Every row comes from one small tree of marks. The marks that hang from a mark follow it in brackets, in alphabetical order. Every link used is in the known rows. Which tree was each row made from?
(in the rows, 128 means zero)
Known rows:
dagif{betav{dugav} tero}: [143  98 143 189 154 157 187 163 168 160  99 131 105 202 168 128 138  99
  92 148 134 111  97 209  76]
tero{dagif{betav{dugav} dakor} tabab}: [147  75 142 134 166 110 126 121  75 123 126 154  99 120 122 119 131  63
  42 143 151 186 112 146 150]
tero{tabab{betav{dagif{dakor} dugav}}}: [122 110 129 139 144 128  95 146 123 121 149 118 135 106  76 132 121  94
 103 137 141 133 136 165 176]
tabab{betav{dagif} vasel{dakor}}: [117 189 150 160  97 130 126 152 137 108 158  85 182 115  77 136 165 150
 130 125 106  62 136 178 134]
tero{tabab}: [108 108 101 142 115 156 123 146 116 138 127 137 107 101 172 129 114 107
 112 121 117 150 180  87 149]
tabab{betav tero}: [145 155 154 157 104 148 107 154 171 131 139 107 125 119  73 147 141  92
 114 125  93  77 152 151  90]
betav{dagif{tero{tabab{vasel}}}}: [118 111 148 155 136 174 176 148 148 140 144 110 140 127 130 142 147 104
 129 157 119  95 140 106 156]
dugav{betav{dagif{tero}}}: [113 124 132 166 130 151 147 175 154 143 147 114  75 152 161 172 146 112
 121 148 127 102 118 111 119]
betav{dagif}: [114 106 142 176 126 132 139 190 146 115 127 108 146 133 153 140 127 116
 122 144 127 119 133  64 110]
tero{dagif{dakor{numav}}}: [118  72 140 130 146 114 128 108 102  89 125 164 132 105 143 117 105 118
  85 122 138 169 100  89 103]
dugav{dakor{numav} tero{tabab{betav vasel}}}: [116 205 119  49  79  85  98  73 145 155 138 152 106 104 133 122 142 155
 204  61 104 155 171 143 161]
tabab{tero{dagif}}: [122 112 182 140 109 138 133 141 143 123 125 127 114 116 105 121 151  85
  91 145 115 118 164  51  74]
numav{betav{dagif dugav{dakor tero{tabab}}}}: [111 133 118 102 112 109 109 152 126 129 108 122 116 117 124 131 144 134
 166 127 152 145 124  96 168]
tero{dagif{dakor} tabab{betav}}: [141  81 137 113 146 120  97 121  73 112 140 141 107  66  94 141 127  87
  57 126 122 161 132 129 177]
dugav{tero{tabab}}: [113 129 127 118  91 145 128 147 159 155 111 138  76 122 189 120 127 135
 156  95 120 138 202  52 159]
dagif{betav{dugav} tero{tabab{vasel}}}: [145 130 131 157 147 162 181 123 138 166 130 134 112 184 139 120 149  81
 100 143 123 109 109 225 132]
betav{dagif{dakor{numav vasel} tero}}: [141  97 129 152 177 161 175 111 153 119 127 121 171 152 141 147 103 139
 143 148 123 109 101 122 121]
dugav{dakor{numav vasel} tero}: [125 186 112  70  92  69 112  91 141 164 105 136 122 139 208 119 111 211
 214  75  99 158 185  60  97]
numav{betav{dagif{dakor tero{tabab}} dugav}}: [119  80 115 150 165 169 149 137 127 106 115 125 132 130 103 139 121 110
 116 156 157 110  71 157 178]
numav{betav{dagif dugav{dakor}}}: [104 125 117 139 120  99 118 165 107 111 107 112 141 129 122 133 133 135
 142 140 151 137  85 120 116]
dugav{tero{dagif tabab{betav}}}: [147 115 146  89  94 131 113 146 130 151 126 135  77  80 135 130 147 116
 117 120 118 140 196  66 170]
dakor{numav{betav{dagif dugav{tero}}} vasel}: [174 154  57  90 114 149 124 116 126 125 137 119 173 124 146 108  92 176
 187 166 126 119 122  90 104]
betav{dagif{tero} dugav}: [ 99  82 176 172 149 151 164 170 173 134 125 113 145 172 108 115 139 119
 128 166 159 102 115 129 104]

Which tree is each row?
[131 163 116 114 132 122  99 102 114 111 180 125 170 105  49 110 124 106
 131 130 131 120 108 200 174] -> tero{tabab{betav{dagif{dakor{numav}} dugav} vasel}}
[109  78 113 148 177 181 168  80 156 100 108 167 133 153 132 128  95 132
 128 113 148 125  54 205 132] -> dagif{dakor{numav{betav{dugav}}} tero}
[149  81 146 204 191 158 195 134 155 138  88 137 102 200 188 162 118  96
  76 110 123 116  66 211 111] -> dagif{betav dakor tero}
[115  91 166 168 183 124 155 132 144 127 124  98 157 180 101 116 114 153
 130 151 151 103  94 139 124] -> betav{dagif{dakor{vasel} tero} dugav}
[134 176 122  92 100  70  85 124 139 155 124 118 137 135 112 111 120 180
 174  99 116 129 143 163  99] -> tabab{betav{dugav{dakor{numav vasel} tero}}}
[106 140 128 119 110  98 119 159 131 123  99 114 118 135 129 128 139 150
 167 126 154 130 106  96 139] -> numav{betav{dagif dugav{dakor tero}}}
[157 128 101 132 140 135 101 144 100 130 146 104 145  89 107 153 111 113
 112 140 106 124 153 135 171] -> tero{tabab{betav{dagif{dakor{vasel}}}}}
[113  97 135 163 161 136 140 135 148  85 133 139 160 136 137 138 102 119
 128 134 143 131  92 104 116] -> betav{dagif{dakor{numav}}}
[ 80 121 176  81 102  57 102 118 121 153 107 147  80 128 132  93 149 146
 149  98 151 183 183  79 132] -> betav{dugav{dakor tero{dagif tabab}}}
[107 150 134 111 131  67 108 127 125 128 137 118 183 146 115 102 118 165
 178 144 151 153 128 105  74] -> betav{dagif dugav{dakor{numav vasel}}}
[126 151 132  64 105  77  84  87  65 129 176 141 138  67  53  97 155 105
 108 131 124 161 131 167 144] -> tero{dagif tabab{betav{dugav{dakor{numav}}} vasel}}
[177 103 127 127 167  89 127 106  82 114 123 143 147 146 139 106 104 121
  75 153 139 168  83 143  77] -> tero{dagif{betav{dugav} dakor{numav vasel}}}
[119 102 192 147 134 128 127 121 139 108 122 135 111 126  93 125 137  88
  83 126 123 121 139  74  86] -> tabab{tero{dagif{dakor}}}
[117 233 169 105  93  78  86  85 155 130 170 111 161 141   6 101 158 129
 161 104 109  83 112 227  78] -> tabab{betav{dugav{dakor{numav}}} tero vasel}
[129 121 104 113 139 130 139 133 101 142 114 106 146 122 120 142 140 139
 150 158 136 123 107 133 152] -> numav{betav{dagif{tero{tabab}} dugav{dakor{vasel}}}}
[121 160 103 103  95  83 105 129 104 145  91 113 109 136 160 116 120 191
 168 104 126 134 124  99 116] -> numav{betav{dugav{dakor{vasel} tero}}}
[176 155  26 105 114 157 121 106  96 121 129 127 171 103 185 129  76 165
 158 148  95 129 119  96  81] -> dakor{numav{betav} vasel}
[171 100 144 147 164  78 125 130  70 124 111 123 128 155 142 109 116 123
  54 142 133 152  92 130  83] -> tero{dagif{betav{dugav} dakor{vasel}}}
[113 180 129 108  76 147 119 122 149 148 133 126  97 111 140 123 153 152
 159  83 101 103 203 121 178] -> dugav{tero{tabab{betav vasel{dakor}}}}
[118 149  87 125 111  88 102 130  83 130 100 108 136 129 147 122 113 172
 143 116 126 137 101 120 100] -> numav{betav{dugav{dakor{vasel}}}}
[145 148 122  83 116  96 102 106 117 138 138 142  47 129 171 139 120 166
 138 105 124 145 144  64 126] -> dugav{betav tero{dagif{dakor{numav vasel}}}}
[113  72  94 122 177 200 160  67 142 108 121 180 124 123 124 136  96 113
 126 122 147 143  80 203 177] -> dagif{dakor{numav{betav{dugav}}} tero{tabab}}
[190 143  79 157 173 121 141 105 112 123 117 137 157 174 191 139  79 135
 108 121 110 143  77 176  82] -> dagif{betav dakor{numav vasel}}
[144  83 119 108 149 111 112 101  51 125 129 135 121  80 143 127 111 123
  72 129 119 174 158  62 158] -> tero{dagif{dakor{vasel}} tabab}
[ 88 116  91 139 108 203 162 132 152  88 117 156 169 102 155 136 130 140
 150 142 133 127 148 126 107] -> vasel{dakor{numav{betav{dagif}}}}
[161 111 141 105 107 131 139 151 127 160 111 143  64 118 185 128 150  96
 104 128 123 157 183  60 155] -> dugav{tero{dagif{betav} tabab}}
[120 172 142 140 111 179 161 120 163 113 166 114 187 121  75 138 161 142
 150 139 108  58 120 219 123] -> tabab{betav{dagif{tero}} vasel{dakor{numav}}}
[149 141 162 146 144 152 116 134 182  99 153 117 158 121  33 156 133  71
 124 145 118  81 113 172 111] -> tabab{betav{dagif{dakor{numav}}} tero}
[109 155 114 117 100 159 132 144 132 117 128 119 133 122 106 115 155 142
 155 142 151 104 134 111 172] -> numav{betav{dagif dugav{tero{tabab{vasel{dakor}}}}}}
[ 94 201 119  99  71 139 116 117 143 157 151 138  35 130 173 139 158 155
 162  81 113 113 201  96 179] -> dugav{betav tero{tabab{vasel{dakor}}}}
